Every row comes from one small tree of marks. The marks that hang from a mark follow it in brackets, in the order of their numbers. Every link used is in the known rows. Which tree was each row made from?
Known rows
k492[k522[k257 k279] k570]: [ 1.50  1.43 -0.18 -0.41  5.47  1.23  1.08  3.24 -0.72 -3.77  3.15  2.97
  3.18 -1.63 -1.01  1.38  0.56  2.32  3.38  3.94  4.13 -2.20]
k987[k570[k492[k522]]]: [ 2.25 -0.95 -0.84 -2.41  4.55  2.56  0.71  2.04  0.01 -4.24  2.52  3.81
  2.98 -3.20  0.15  2.16  0.02 -1.17  0.66  5.51  5.58 -1.51]
k123[k376[k522]]: [ 3.96 -3.75 -3.78  3.61  3.73 -0.56  3.17  1.81  1.37 -4.06 -1.33  2.19
  1.91 -3.09  0.71  0.54 -0.72  2.04  1.41 -0.06  4.17 -1.81]
k444[k522 k529]: [ 2.36 -3.44 -3.84  1.32  3.07 -0.94  0.58 -0.13 -0.07 -4.50  1.49  4.40
  0.49  0.66  2.99 -0.54  0.54 -3.48  1.20  4.11 -0.03 -4.04]
k376[k123 k522[k183 k257 k279]]: [ 2.41 -0.56 -3.55  3.50  3.16 -2.14 -1.94  6.85  1.83 -3.32 -0.29  5.91
  4.46 -3.64 -0.25  1.86 -0.12  3.51  4.07 -3.35  5.07  0.21]
k987[k570[k492[k522[k257 k279]]]]: [ 2.06  0.06 -0.64 -2.46  4.53  2.07  0.15  3.02 -0.17 -4.42  3.34  4.42
  3.60 -3.10 -0.80  2.41  0.40 -0.15  1.64  4.59  5.89 -1.12]
k444[k522[k257[k706] k279 k492] k529]: [ 3.07 -2.67 -4.16  1.10  3.18 -2.00 -1.02  2.97  0.50 -4.67  2.70  3.58
  1.94  0.91 -0.66  0.12  2.08 -1.62  3.38  3.07  0.39 -2.83]
k522[k183 k279 k492[k570]]: [ 2.71  1.21 -3.25 -1.55  6.72 -1.82  0.19  6.47  0.77 -3.51 -0.15  6.58
  3.03 -3.46 -3.86  5.35  2.26  3.38  6.98  6.42  2.96  0.16]
k570[k492[k522[k279]]]: [ 1.57 -1.12 -0.74 -1.40  4.94  1.93  0.50  2.52 -0.88 -3.14  2.42  5.29
  3.31 -1.13 -0.82  0.97  0.84  0.47  1.98  6.07  4.41 -1.66]
k444[k522[k183 k257[k706]] k529]: [ 2.89 -4.11 -3.63  2.76  3.63 -1.26 -1.09  1.34  0.47 -5.20  2.11  3.57
  2.10 -0.27  0.96 -0.31  2.20 -1.68  2.16  1.76  1.16 -2.50]
k376[k522[k183 k257 k279[k578] k492[k570]]]: [ 1.25  0.70 -3.15  0.77  5.94 -1.40 -2.09  8.01  1.05 -4.34  2.45  3.74
  3.82 -2.76 -1.55  4.22  1.57  2.94  4.57  1.53  3.88 -0.42]
k376[k522[k492]]: [ 2.50 -3.57 -3.89  1.36  4.74 -0.21  0.37  4.16  1.16 -4.13  0.59  2.44
  2.06 -2.26  0.23  1.10  0.30  0.07  1.71  2.59  2.89 -2.29]
k376[k123 k522[k183 k257[k706] k279]]: [ 2.76 -1.54 -3.62  3.98  2.84 -2.24 -1.99  6.59  2.24 -3.23 -0.82  4.90
  4.60 -3.34 -0.88  0.93  0.07  3.26  3.15 -3.54  5.16  0.17]
k522[k183 k257 k492[k570]]: [ 3.94 -0.91 -2.64  0.86  6.79  0.70  0.09  4.66  1.48 -5.65  3.61  2.52
  3.75 -5.03 -3.88  4.66  3.35  3.76  6.89  2.91  4.60  0.78]
k376[k123]: [ 4.04 -1.52 -2.00  2.66  2.51 -0.03  2.93  1.18  1.32 -3.95 -0.62  4.40
  2.21 -3.05  0.22  0.02 -0.22  0.98  2.74  0.38  4.24 -0.92]
k522[k183 k257[k706[k24]] k279[k578]]: [ 2.53  0.85  0.12  2.27  4.71 -2.71  0.09  5.58  0.51 -5.25  2.46  4.17
  4.01 -1.18 -4.18 -0.33  4.45  3.69  3.78  0.42  4.11  0.81]
k492[k522[k183 k257[k706] k279[k578]] k570]: [ 1.03  1.89  0.49  0.25  6.09  0.45  0.03  5.11 -0.57 -3.76  2.14  2.28
  3.91 -1.42 -1.70  1.99  1.84  2.53  3.05  3.85  4.50 -1.24]
k123[k376[k522[k183 k257 k279[k578] k492]]]: [ 3.59 -1.47 -3.44  3.25  4.65 -1.71  1.40  5.70  1.29 -4.31 -0.43  2.55
  3.24 -3.19 -1.53  2.80  1.04  3.89  4.04 -0.56  4.56 -0.32]
k706[k257]: [ 4.11 -2.20 -0.88  2.31  3.74 -0.57  2.24  0.37  2.23 -6.01  0.80  3.03
  2.51 -1.65 -0.94 -2.49  3.12  0.49  0.94  3.01  3.52 -1.59]
k123[k376]: [ 4.79 -2.96 -2.57  3.07  3.89 -0.19  5.02  0.21  0.84 -4.70 -1.10  2.72
  1.63 -3.05 -0.64  0.43  0.27  2.37  2.53  1.24  4.19 -1.40]
k279[k578]: [ 1.70  0.73  0.37  1.08  4.62  0.06  3.52  1.86 -0.78 -5.61  1.69  3.05
  1.48 -0.55  0.25  0.40  1.72 -0.19  1.46  3.55  3.13 -1.97]
k123[k376[k522[k279 k492]]]: [ 3.99 -2.69 -4.30  2.56  3.98 -1.50  2.51  3.99  1.43 -3.57 -1.58  2.87
  2.26 -2.79 -0.81  1.72 -0.24  2.72  2.95  0.87  3.79 -1.42]
k257[k706]: [ 3.84 -4.23 -1.58  2.13  3.98 -0.04  3.33 -0.11  0.79 -4.90 -0.28  2.18
  1.87 -1.36 -1.71 -2.27  1.44 -0.10  0.22  2.98  3.41 -2.07]
k376[k522]: [ 1.86 -3.34 -3.19  1.92  4.38 -0.31  0.76  2.70  0.67 -4.26  0.49  3.49
  1.95 -1.97  1.44 -0.07 -0.36  0.04  0.53  1.51  3.18 -2.65]
k444[k529]: [ 2.35 -3.07 -1.20  1.13  4.12 -0.08  2.73 -1.02  0.43 -5.69  1.97  4.40
  2.29 -0.89  1.78 -0.80  0.29 -1.79  2.05  3.59  0.74 -2.88]

Which tree is each row?
[ 2.13  3.60 -1.38 -0.46  6.76 -1.35 -0.66  7.99  0.38 -5.21  3.55  4.65
  4.21 -3.09 -4.70  5.81  3.80  4.60  7.91  3.41  4.17  1.09]  k522[k183 k257 k279[k578] k492[k570]]
[ 2.25 -0.90 -3.80  2.49  2.30 -1.92 -0.31  5.08  1.68 -2.55 -1.44  5.72
  2.97 -2.41  1.18  0.70 -1.62  1.46  2.21 -1.19  3.93 -1.30]  k376[k123 k522[k279]]
[ 3.89 -2.64 -4.39  2.72  4.60 -1.90  1.76  4.92  1.47 -3.48 -2.27  3.56
  2.67 -3.36 -1.09  2.57  0.27  3.32  3.61  0.86  3.96 -0.75]  k123[k376[k522[k183 k279 k492]]]
[ 1.76  3.21 -1.98 -1.62  6.78 -1.92  0.27  7.46  0.28 -3.86  0.52  5.70
  2.98 -2.46 -3.32  5.89  2.77  2.90  6.48  6.52  2.94  0.23]  k522[k183 k279[k578] k492[k570]]
[ 1.63  1.08 -0.03 -2.51  4.54  2.08  0.17  3.52 -0.38 -4.60  3.66  4.04
  3.56 -2.61 -0.53  2.64  0.63 -0.41  1.42  4.61  5.87 -1.08]  k987[k570[k492[k522[k257 k279[k578]]]]]
[ 3.39  0.49 -0.94  1.42  5.29 -2.64 -0.48  7.58  1.24 -5.08  2.64  2.63
  4.10 -1.53 -5.79  1.27  5.39  3.74  5.40  1.88  3.73  1.39]  k522[k183 k257[k706[k24]] k279[k578] k492]
[ 2.71  2.18 -1.50  0.19  6.38 -1.52 -0.70  7.63  1.01 -5.06  2.80  3.15
  4.43 -2.64 -5.58  4.39  4.13  4.21  6.58  3.08  4.29  1.14]  k522[k183 k257[k706] k279[k578] k492[k570]]
[ 2.35  2.45 -0.79  0.45  6.36 -2.20 -0.24  8.22 -0.33 -5.59  2.53  5.03
  4.24 -2.16 -4.94  4.30  4.56  4.23  7.46  2.29  3.97  0.94]  k522[k183 k257 k279[k578] k492]
[ 1.78 -0.91 -0.39 -0.81  5.02  2.15  0.04  2.73 -0.83 -3.81  3.89  4.77
  3.92 -1.43 -1.46  0.99  1.35  1.34  2.68  4.52  5.04 -1.19]  k570[k492[k522[k257 k279]]]
[ 3.57 -2.05 -2.97  3.83  3.56 -1.38  2.30  3.53  1.23 -4.48 -0.29  1.95
  2.86 -2.22 -0.82  0.44  0.17  3.12  1.93 -1.46  4.61 -1.21]  k123[k376[k522[k257[k706] k279[k578]]]]
[ 2.63 -2.48 -3.89  1.51  5.08  0.65 -0.50  4.33  1.73 -4.83  3.42  1.31
  2.92 -3.30 -0.52  2.17  0.50  1.45  2.97  1.18  3.90 -1.55]  k376[k522[k257 k492[k570]]]
[ 2.71 -2.57 -3.93  3.60  3.16 -1.10 -0.75  4.89  2.17 -2.91 -1.90  4.62
  3.25 -3.91  1.65  1.44 -0.90  1.42  2.09 -1.47  4.46 -0.64]  k376[k123 k522[k183]]
[ 4.14 -2.46 -4.09  3.29  4.58 -1.68  1.33  5.18  1.52 -4.18 -0.81  3.00
  3.26 -3.65 -1.77  2.55  0.79  4.13  4.26 -0.60  4.57 -0.33]  k123[k376[k522[k183 k257 k279 k492]]]
[ 2.89  0.02 -4.67  2.30  3.85 -1.53 -2.63  8.07  2.79 -2.92  0.52  4.49
  4.53 -4.58 -1.23  4.11 -0.02  3.77  5.53 -1.52  4.89  0.67]  k376[k123 k522[k183 k257 k279 k492[k570]]]
[ 1.38 -0.04 -2.51  1.14  3.10 -2.03 -0.52  2.58 -0.76 -5.15  3.58  5.04
  1.70  1.59  1.46  0.28  1.61 -1.68  2.85  2.30  0.56 -3.14]  k444[k522[k257 k279[k578]] k529]
[ 2.24 -1.90  0.53  2.02  5.76  0.92  1.12  3.36 -1.27 -4.72  1.26  2.48
  3.44 -1.82 -0.90 -0.07  2.41  1.74  2.59  2.07  4.37 -1.74]  k492[k522[k183 k257]]
[ 1.96 -0.24 -0.32  0.71  6.38  2.02  0.63  3.04 -0.24 -4.15  2.73  1.82
  3.42 -3.13 -0.53  2.15  1.30  2.29  3.21  3.67  4.72 -1.52]  k492[k522[k183 k257] k570]
[ 2.46 -1.99 -0.46 -0.27  4.32  1.89 -0.11  2.39  0.13 -3.48  4.10  3.39
  3.79 -1.08 -1.96 -0.81  1.83  1.03  1.48  4.32  4.81 -0.87]  k570[k492[k522[k257[k706[k24]] k279]]]
[ 3.43 -2.00 -3.07  3.97  4.13 -1.80  1.58  4.52  1.23 -4.32 -0.94  2.62
  3.26 -2.79 -1.15  1.28  0.71  3.69  2.60 -1.46  4.82 -0.56]  k123[k376[k522[k183 k257[k706] k279[k578]]]]
[ 0.93 -0.20 -3.07  0.54  3.90 -3.03 -0.96  3.55 -0.77 -4.01  0.47  6.77
  1.41  1.23  1.97  1.55  1.58 -2.02  2.78  4.48 -0.11 -2.89]  k444[k522[k183 k279[k578]] k529]
[ 4.50 -3.65 -4.07  3.90  4.62 -0.68  1.76  4.04  1.84 -4.55 -0.46  1.55
  3.04 -4.15 -1.14  2.24  0.81  3.49  3.54 -0.84  4.79 -0.46]  k123[k376[k522[k183 k257 k492]]]
